What can hang from each mark
rafo: gatadid
pifidav: pafupe
nolozat: pafupe
tuka: pafupe pudad
febo: defote
vorukiv: pafupe
pafupe: kele loga pifidav tuka zuze
kele: pafupe
babom: defote
zuze: pafupe
defote: babom bafor febo ginin
gatadid: defote pafupe rafo
soled: defote pafupe
geva: pafupe
bafor: defote

In the rows, 128 means zero.
Known rows, with every way that one mark hangs from another
(kele (pafupe loga pifidav (tuka pudad) zuze)): [151 173  74  81 135  97  85 125 131 133 120 109 144 142 101 119 130 146
 162 160 159 162 176 115  98 107 107  83 155 114 169 130 175  99 155 154
 102]
(pafupe kele loga tuka): [129 168  99 101 133 104 109 129 126 116 121 114 136 125 116 114 117 140
 140 155 147 136 136 127 112 101  90 120 126 101 161 157 154 108 132 160
 112]
(rafo (gatadid (defote febo) (pafupe kele loga))): [127 137 130 108 167  62 140 117 153 142 133 115 128 130 129 122 109 112
 104 151 142 118  97 136  94 139  91 154 106 123  97 183 149 100  99 160
 107]
(geva (pafupe (tuka pudad) zuze)): [151 152  84 129 139 122 109 130 119 112 130 118 100 137 114 136 133 145
 137 150 166 153 151 124  97 128  99 119 143 122 179 117 157 124 158 145
 114]
(rafo (gatadid (defote babom bafor febo ginin))): [133 100 118 141 202  99 196 142 170 158 135  80 131 146 109 129 152 136
  62 152  89  97   4 116 114 187 154 200  78 131 126 165 120 162 100 167
 128]
(soled (defote babom bafor febo)): [116 118 104 137 184 104 176 140 146 143 141 104 144 138 103 125 149 158
  87 152  89 103  30 120 131 179 147 186 102 116 147 157 120 159 108 165
 140]
(tuka (pafupe kele loga pifidav zuze) pudad): [118 167  99 111 127  95  95 136 121 154 101 139 145 117  98 105  84 136
 132 171 160 159 189 151  97  97 107  84 148 111 143 146 177  73 151 154
 126]
(pafupe loga pifidav (tuka pudad) zuze): [155 180  86 101 137  99 106 131 129 136 113 101 142 139 107 116 118 148
 155 164 158 151 164 119 105 111 111 101 144 105 178 131 170  96 158 154
 111]
(bafor (defote babom ginin)): [140 119 125 145 168 116 163 136 119 135 136 116 139 111 120 135 152 166
  95 143  84 126  53 127 118 150 135 159 105 110 151 132 114 138 115 145
 132]
(zuze (pafupe kele loga pifidav tuka)): [117 177 104  60 121  91  99 118 155 119 117 123 140 130 106 113 120 138
 138 145 148 147 176 136 114  90  83  87 129 106 153 154 162  99 147 161
 121]
(rafo (gatadid pafupe)): [141 133 135 138 153 107 142 122 125 127 126 136 116 124 148 119 122 110
 115 141 161 134 108 146 116 142 108 160 115 125 118 139 142 104 118 157
 112]
(pafupe zuze): [141 143 110 129 148 120 119 136 125 136 112 133 131 119 115 123 126 133
 120 146 146 137 119 130 118 132 112 129 128 126 150 134 147 111 141 145
 108]
(rafo (gatadid (pafupe zuze))): [149 141 126 129 158 101 128 126 134 137 119 132 109 127 137 126 111 106
 114 148 165 134 122 138 115 136 102 151 129 134 125 137 155  99 125 151
 100]
(soled defote): [138 143 120 131 150 122 144 124 125 133 133 129 149 114 121 122 137 138
 117 138 139 127  89 139 121 148 118 139 117 111 123 141 126 129 124 150
 124]
(nolozat (pafupe pifidav)): [127 146 107 115 126 111 125 121 139 131 115 144 138 126 115 117 147 138
 134 132 154 139 137 141 122 121 120 107 119 123 134 126 128  96 140 148
 119]
(rafo (gatadid (pafupe tuka))): [155 144 117 134 154 107 140 120 128 114 132 119 105 131 149 123 128 116
 122 145 168 131 115 131 107 131 101 156 119 121 136 130 145 117 127 162
 110]
(pafupe kele loga): [115 156 117 107 133 106 112 133 123 131 117 132 147 118 115 112 111 131
 132 151 141 138 127 141 120 113  97 121 121 105 141 165 150  97 123 156
 114]
(nolozat (pafupe kele loga pifidav (tuka pudad))): [135 183  81  99 112  87 100 123 134 109 121 119 129 140 105 111 119 147
 157 150 170 145 175 127 109  96  98  84 138  99 161 142 155  84 153 155
 116]
(soled (defote bafor febo ginin) (pafupe pifidav)): [130 136 114 115 177  90 179 132 173 148 138  88 153 130 110 126 150 176
  85 157  81 111  46 146 151 152 159 167 120 120 137 139 125 141 111 153
 147]
(nolozat (pafupe kele loga tuka zuze)): [136 180  82  87 127  91  86 124 140 118 116 117 118 137  97 115 113 135
 149 147 164 134 165 118 120  89  82  94 142 119 158 150 154  92 141 150
  92]
(febo defote): [140 133 132 149 144 121 143 130 107 134 127 126 133 105 122 127 145 148
 119 138 124 135  93 139 118 147 119 136 108 109 148 132 126 125 130 150
 130]
(febo (defote bafor ginin)): [144 123 129 153 163 122 166 140 123 142 127 100 129 114 109 135 150 159
 100 146  91 127  56 131 135 151 153 152 100 118 158 139 122 140 125 153
 138]
(pifidav (pafupe kele loga zuze)): [120 159 110  84 132  92 104 130 122 133 120 139 125 129  97 109  92 122
 139 149 151 146 159 126 107  92  94 100 147 118 138 165 166  99 133 158
  94]
(soled (pafupe zuze)): [137 149 119 121 149 108 118 129 129 123 125 133 121 118 126 115 126 150
 116 149 142 138 114 147 138 128 104 140 143 126 143 121 144 108 131 143
 113]
(babom (defote bafor)): [135 130 134 156 159 140 151 133 122 144 127 116 142 118 116 133 136 145
 111 144 110 126  75 128 123 150 136 158  98 116 159 146 130 129 129 159
 135]
(kele (pafupe loga)): [123 140 108  93 139 117 101 123 115 139 128 133 157 129 111 110 140 130
 146 140 138 155 128 136 118 120 110 113 129 120 132 151 143 105 119 155
 105]
(pifidav (pafupe kele loga tuka zuze)): [135 172  95  76 131  90 102 125 128 118 121 122 115 135  98 111 100 130
 148 153 157 144 168 112 101  82  87  96 150 115 156 156 171 109 141 163
  91]
(soled (defote babom bafor febo ginin) pafupe): [123 119 110 129 195  93 186 139 160 136 150  87 134 137 106 120 155 181
  72 161  64 101   6 136 158 172 154 201 115 118 141 149 112 165  99 160
 144]
(vorukiv (pafupe kele loga pifidav tuka zuze)): [135 184  90  49 124  88  83 123 152 142 108 106 130 134  93 120 118 143
 141 164 147 147 179 122 102  83  91  75 146 118 156 148 182  86 155 152
 102]
(pafupe pifidav): [130 143 117 118 137 117 134 130 133 139 112 136 151 115 120 120 140 140
 125 144 141 141 123 141 112 129 121 124 117 115 144 133 141 108 137 151
 128]
(soled (pafupe kele loga (tuka pudad))): [135 179 102 117 131  90 109 128 115  93 137 112 117 129 125 103 112 162
 139 163 153 145 138 144 127 108  89 122 151  91 164 140 157 103 139 156
 124]
(bafor defote): [139 135 133 150 147 121 144 127 106 133 132 131 144 107 135 131 140 152
 115 132 125 131  95 136 111 141 120 137 111 113 147 123 123 117 121 141
 128]
(zuze (pafupe kele loga pifidav (tuka pudad))): [127 182  97  83 117  91  98 124 138 107 125 121 132 135 105 110 114 145
 141 152 157 154 181 134 110 102  88  80 139  97 164 148 167  93 161 159
 125]
(vorukiv (pafupe kele pifidav tuka zuze)): [141 172  87  74 123  95  94 124 157 131 107 120 114 127 100 128 127 147
 122 159 154 144 167 122 100  94  94  80 144 124 161 131 177 101 169 147
 110]
(gatadid (pafupe loga pifidav tuka) rafo): [148 159  97  96 151  81 129 109 129 132 114 118 145 131 144 128 146 120
 140 151 161 155 144 124 114 101 107 121 127 114 142 127 148 105 138 163
 107]
(vorukiv (pafupe kele tuka zuze)): [143 165  87  92 128 107  94 127 139 119 118 120 101 128 103 126 125 142
 120 154 152 142 146 120 106 103  89  94 145 126 159 136 168 109 162 145
 103]
(defote babom ginin): [133 118 109 132 164 124 151 142 127 129 124 123 135 120 110 123 150 148
 101 150 104 130  61 128 127 146 134 160 106 114 149 143 124 140 126 155
 127]
(gatadid (defote babom) (pafupe tuka zuze) rafo): [162 135  89 121 184  75 140 111 139 118 127 121 106 124 134 146 159 127
 100 149 153 137  89  97  95 139  93 148 123 134 127 121 136 143 141 157
  94]
(rafo (gatadid (pafupe loga))): [133 143 137 117 153 100 131 121 119 140 127 122 132 133 144 112 112 105
 129 145 157 137 121 146 120 131 105 155 117 119 115 157 148  90 105 161
 103]

Rows
[142 113 118 158 182 132 173 146 142 158 128  92 145 130 103 136 148 156
  93 152  71 113  38 122 133 159 161 179  91 120 164 156 120 142 123 156
 140] | (babom (defote bafor febo ginin))
[125 115 110 138 175 124 164 148 135 135 125 109 130 130 103 127 150 155
  92 153  88 124  45 123 137 154 151 173 103 122 156 148 122 147 118 161
 131] | (defote babom bafor ginin)
[125 164 108  97 135  96  99 134 132 139 109 126 142 121 104 117  99 129
 131 157 145 138 142 133 117 108  91 113 134 115 152 163 164  90 131 149
 101] | (pafupe kele loga zuze)
[135 108 114 149 182 103 173 143 131 143 138 107 145 122 114 133 157 173
  84 147  66 112  34 122 119 162 146 174 100 111 159 137 111 144 110 145
 136] | (bafor (defote babom febo ginin))
[144 113 130 131 179 107 172 130 152 143 129 105 131 125 119 125 147 124
  81 146 122 114  38 128 103 169 124 171  90 122 107 151 121 147 111 158
 115] | (rafo (gatadid (defote babom ginin)))
[141 152  98 107 146  67 122 117 151 134  97 148 126 113 135 144 119 108
 109 156 167 151 149 133 110 107  92 112 141 128 135 133 161  93 151 147
 106] | (gatadid (pafupe kele pifidav zuze) rafo)
[119 160 101 129 132 106  92 139 104 140 111 137 133 116 102  99  81 132
 130 165 160 157 171 148 105 105 103  99 148 114 142 149 167  79 147 154
 120] | (tuka (pafupe kele loga zuze) pudad)
[121 143 113 147 139 131 114 138  84 142 125 136 146 120 115  91 111 137
 137 155 153 162 144 152 113 123 125 117 130 111 131 139 145  92 135 160
 129] | (tuka (pafupe loga) pudad)
[148 119 136 142 177 116 177 131 157 152 126  92 132 127 123 129 139 121
  83 142 125 117  44 130 113 163 142 164  87 133 115 152 124 141 112 158
 120] | (rafo (gatadid (defote bafor ginin)))
[136 174 114  83 137  71 121 115 152 129 117 111 126 131 134 119 105 117
 137 160 166 134 159 138  98  99  86 125 126 107 136 158 171  88 124 166
 111] | (rafo (gatadid (pafupe kele loga pifidav tuka)))
[112 111 102 143 179 110 164 150 138 140 131 113 133 142 105 119 150 158
  95 154  92 115  46 119 128 167 146 186 100 122 164 151 127 148 114 165
 135] | (defote babom bafor febo)
[148 158  79  83 139 103  98 120 151 133 111 122 136 129 105 129 150 143
 142 151 153 150 157 114  98 107 104  94 144 130 162 117 163 117 154 150
 106] | (kele (pafupe pifidav tuka zuze))
[109 161 108 120 120 103 107 134 112 144 111 142 153 114 106  99  97 138
 134 164 156 160 174 157  99 103 113  93 135 103 135 147 164  77 145 159
 138] | (tuka (pafupe kele loga pifidav) pudad)
[132 142 131 130 142  92 133 123 135 120 123 142 107 119 144 124 104 107
 107 148 164 130 119 147 110 130  90 149 122 120 119 155 152  98 121 157
 114] | (rafo (gatadid (pafupe kele)))
[141 169  80  60 137  95  88 118 146 144 113 112 152 137  99 121 138 141
 158 155 150 154 170 116 101  96 103  88 144 123 161 134 170 103 141 155
  97] | (kele (pafupe loga pifidav tuka zuze))
[145 190  82  94 127  82  97 133 139 125 109 106 134 132 102 119 101 147
 148 171 161 147 176 122  99  98  94  91 149 100 181 145 180  91 158 153
 111] | (pafupe kele loga pifidav (tuka pudad) zuze)
[133 113 123 149 173 115 175 144 127 140 132  97 126 120 101 135 157 168
  88 153  72 120  35 124 134 166 153 169  94 114 162 144 117 157 119 162
 141] | (febo (defote babom bafor ginin))
[134 152  94  88 138 116  98 119 120 125 131 115 146 135 113 111 147 138
 156 144 145 150 135 120 110 109 104 112 133 116 150 141 147 119 129 159
 103] | (kele (pafupe loga tuka))
[140 159  92 109 127 111 123 118 141 118 119 127 127 133 115 118 154 147
 143 134 162 136 144 125 116 109 112 103 122 120 154 116 132 108 150 152
 118] | (nolozat (pafupe pifidav tuka))
[121 104  97 142 188 114 176 154 148 144 128  98 134 142  98 124 155 162
  82 157  70 114  26 117 136 164 163 189  98 124 164 155 120 155 115 163
 136] | (defote babom bafor febo ginin)
[131 114 103 147 176 119 167 150 143 145 124 100 137 138 106 125 149 154
  94 151  88 120  48 126 139 152 159 170 102 129 160 152 124 138 119 154
 134] | (defote bafor febo ginin)
[136 126 141 143 169 114 166 126 147 149 128 107 132 130 130 126 134 117
  94 138 147 119  65 131 105 165 126 163  90 132 113 150 132 133 111 163
 118] | (rafo (gatadid (defote bafor)))
[143 160  95 115 127 116 117 126 130 105 129 127 123 132 116 116 141 149
 132 139 159 153 158 130 111 123 108  96 135 109 165 117 149 115 170 155
 132] | (zuze (pafupe pifidav (tuka pudad)))
[146 157  84 109 137 115  96 127 102 114 139 113 138 142 113 109 140 144
 160 150 153 159 144 120 108 121 108 105 143 107 159 136 153 113 141 159
 108] | (kele (pafupe loga (tuka pudad)))
[126 158 104 120 135 110 103 135 110 162 107 132 152 123 102  99 102 137
 140 164 158 161 178 148 103 110 124  95 143 118 142 130 165  80 148 154
 124] | (tuka (pafupe loga pifidav zuze) pudad)
[131 166  91  64 135 103 100 119 148 145 112 107 137 137 102 131 134 141
 153 153 151 148 177 128  96  95  95 103 134 121 172 136 168 108 135 153
 108] | (geva (pafupe loga pifidav tuka zuze))
[135 137 114 121 156  93 131 116 108 134 123 135 142 124 146 122 137 108
 128 143 156 156 119 137 129 122 108 141 124 121 119 142 135 100 121 159
 101] | (gatadid (pafupe loga) rafo)
[123 120 128 149 166 114 164 138 118 136 131 112 124 120 107 128 152 163
 101 150  94 124  55 125 124 168 140 166  95 113 163 140 123 149 119 166
 141] | (febo (defote babom bafor))
[150 122 119 140 166  93 149 108 122 126 127 143 127 110 153 140 158 111
 102 134 162 147  89 127 105 141 104 143 109 135  95 128 122 121 128 151
 105] | (gatadid defote pafupe rafo)
[144 153  99 132 134 127 117 129 112  93 140 128 109 133 122 113 138 145
 127 135 159 152 139 128 118 132 104 112 135 112 163 122 141 122 164 153
 124] | (zuze (pafupe (tuka pudad)))
[134 165  97 104 128  99 122 126 150 117 110 125 133 115 118 124 130 147
 128 154 149 135 140 128  99 104  98 110 125 106 163 135 156 112 151 156
 127] | (pafupe kele pifidav tuka)
[144 114 108 145 181  82 160 115 132 134 130 133 128 121 146 138 162 118
  93 137 143 137  72 122 107 154 115 158 107 137 103 135 120 127 123 151
 111] | (gatadid (defote febo) pafupe rafo)
